Every row comes from one small tree of marks. Brackets hold a mark, then the marks that hang from it, in alphabetical order. Every link used is in the known rows. Which tree was each row made from?
In the rows, 128 means zero.
Known rows
(A K (S D F)): [153 136 157 130 131 126 114 133 112 111 172 103 118 107 132 102 109  86
 134]
(Q B F): [142 117 160 132 115 166 103 120 129 113 127 127 184 123 126 103 103 118
 110]
(S D): [141 155 143 132 117 118 132 152 128 133 170 135 156 127 134 133 132 127
 120]
(M (K D G J)): [179 123 169 126 151 118 132 139 122 127 145 105 126  99 173 112 126  94
 129]
(K D G J): [171  97 172 118 121 127 134 138 120 133 140 124 115 113 164 133 113 113
 106]
(M (K G)): [151 151 135 150 176 112 143 138 145 101 133 113 152 111 159 134 134  91
 154]
(S A D (F Q)): [160 167 127 127 141 109 111 141 140 123 195 146 229 124 204 129 157 141
 119]
(A (S B D (F Q))): [135 116 144 122 152 117 112 137 124  95 170 128 192 139 195 138 163 124
 129]
(A (K D G J)): [181  93 173 128 125 136 128 145 119 106 125 106  98 105 134 121  76  91
 112]
(F Q): [149 140 120 124 125 121 101 142 133  90 131 118 174 118 147 144 138 132
 113]
(S (A K) B D): [139 138 145 159 131 151 141 147 162  88 168 126 197 152 137 127  81 127
 142]
(A S): [139 124 150 135 108 141 106 119 135 103 142  97 117 115 122 123 116 111
 130]
(Q F): [129 118 141 135 109 155 102 139 145 108 127 100 163 130 117 115 120 140
 124]
(K G J): [162 130 170 116 134 145 138 136 139 132 135 125 137 135 153 143 130 113
 128]
(M (K J)): [163 167 159 109 131 154 113 135 127 136 153  92 150 116 141 100 142 109
 139]
(M (K D G)): [160 120 138 153 161  95 140 138 126 101 138 111 130  88 169 124 117  91
 133]
(S (A K) B (F Q)): [148 126 115 131 152 156 113 127 148  62 144 115 225 133 185 130 107 128
 135]
(M K): [145 163 128 134 141 130 121 134 131 111 145  97 153 104 138 112 132 106
 144]
(A (K D G) S): [165  74 161 163 132 113 120 131 127  67 119  92  75  92 124 122  63  74
 125]
(A (K D G J) S): [182  79 193 137 120 135 112 130 123  93 127  86  71 103 128 111  73  77
 120]

Which tree is each row?
[141 144 126 128 152 125 127 140 147 106 188 152 252 149 220 142 156 152
 129]  (S A B D (F Q))
[171 126 171 125 138 154 133 143 137 106 121 108 119 128 125 131  92  92
 133]  (A (K G J))
[181 152 185 147 142 141 140 153 163 120 171 128 166 144 147 124  92 105
 139]  (S (A (K G J)) D)
[161 135 140 167 147 140 139 133 170  78 133 117 160 124 138 136  72 101
 145]  (S (A (K G)))
[169 155 167 124 164 135 136 138 140 125 140 107 148 121 164 123 142  95
 150]  (M (K G J))
[137  87 150 142 171 149 146 117 136  68 122 106 130 130 165 137  98  80
 156]  (A (K G) (S B F))
[148 102 174 100 126 189 114 114 117 103 144  86 126 135 146 104 105  98
 140]  (A (K J) (S B F))
[123 119 153 123 137 136 137 127 122 121 180 127 161 139 177 128 145 119
 138]  (A (S B D F))
[171 102 143 170 134 120 134 134 151  79 138 115 138 102 148 127  54 100
 124]  (S (A (K D G)))
[164 157 144 106 148 110 114 131  94 131 174 168 213 109 194 124 151 108
  97]  (S D (F (Q B)))
[129 144 135 131 140 146 151 130 145 132 197 151 222 148 202 132 138 146
 136]  (S A B D F)
[143  98 132 124 149 146  99 123 124  51 125  92 163 124 161 126 114 101
 136]  (A K (S B (F Q)))
[154 140 145 120 138  99  96 138 116 111 176 124 167 115 180 124 163 114
 120]  (A (S D (F Q)))
[152 115 195 126 118 166 119 144 134 101 158  97 131 153 116 111 100 104
 138]  (A (K J) (S B D))
[173 109 191 135 135 153 117 130 142  92 123  88  92 125 118 120  89  76
 141]  (A (K G J) S)
[134 113 156 131 142 144 130 134 119  94 165 109 143 133 148 114 109  97
 143]  (A K (S B D F))
[145  52 160 164 144 128 136 128 136  49 113  97  99 118 139 135  63  84
 135]  (A (K D G) (S B))
[145  92 135 156 112 156 127 129 146  71 143 106 164 121 141 118  53 127
 123]  (S (A (K D)) B)
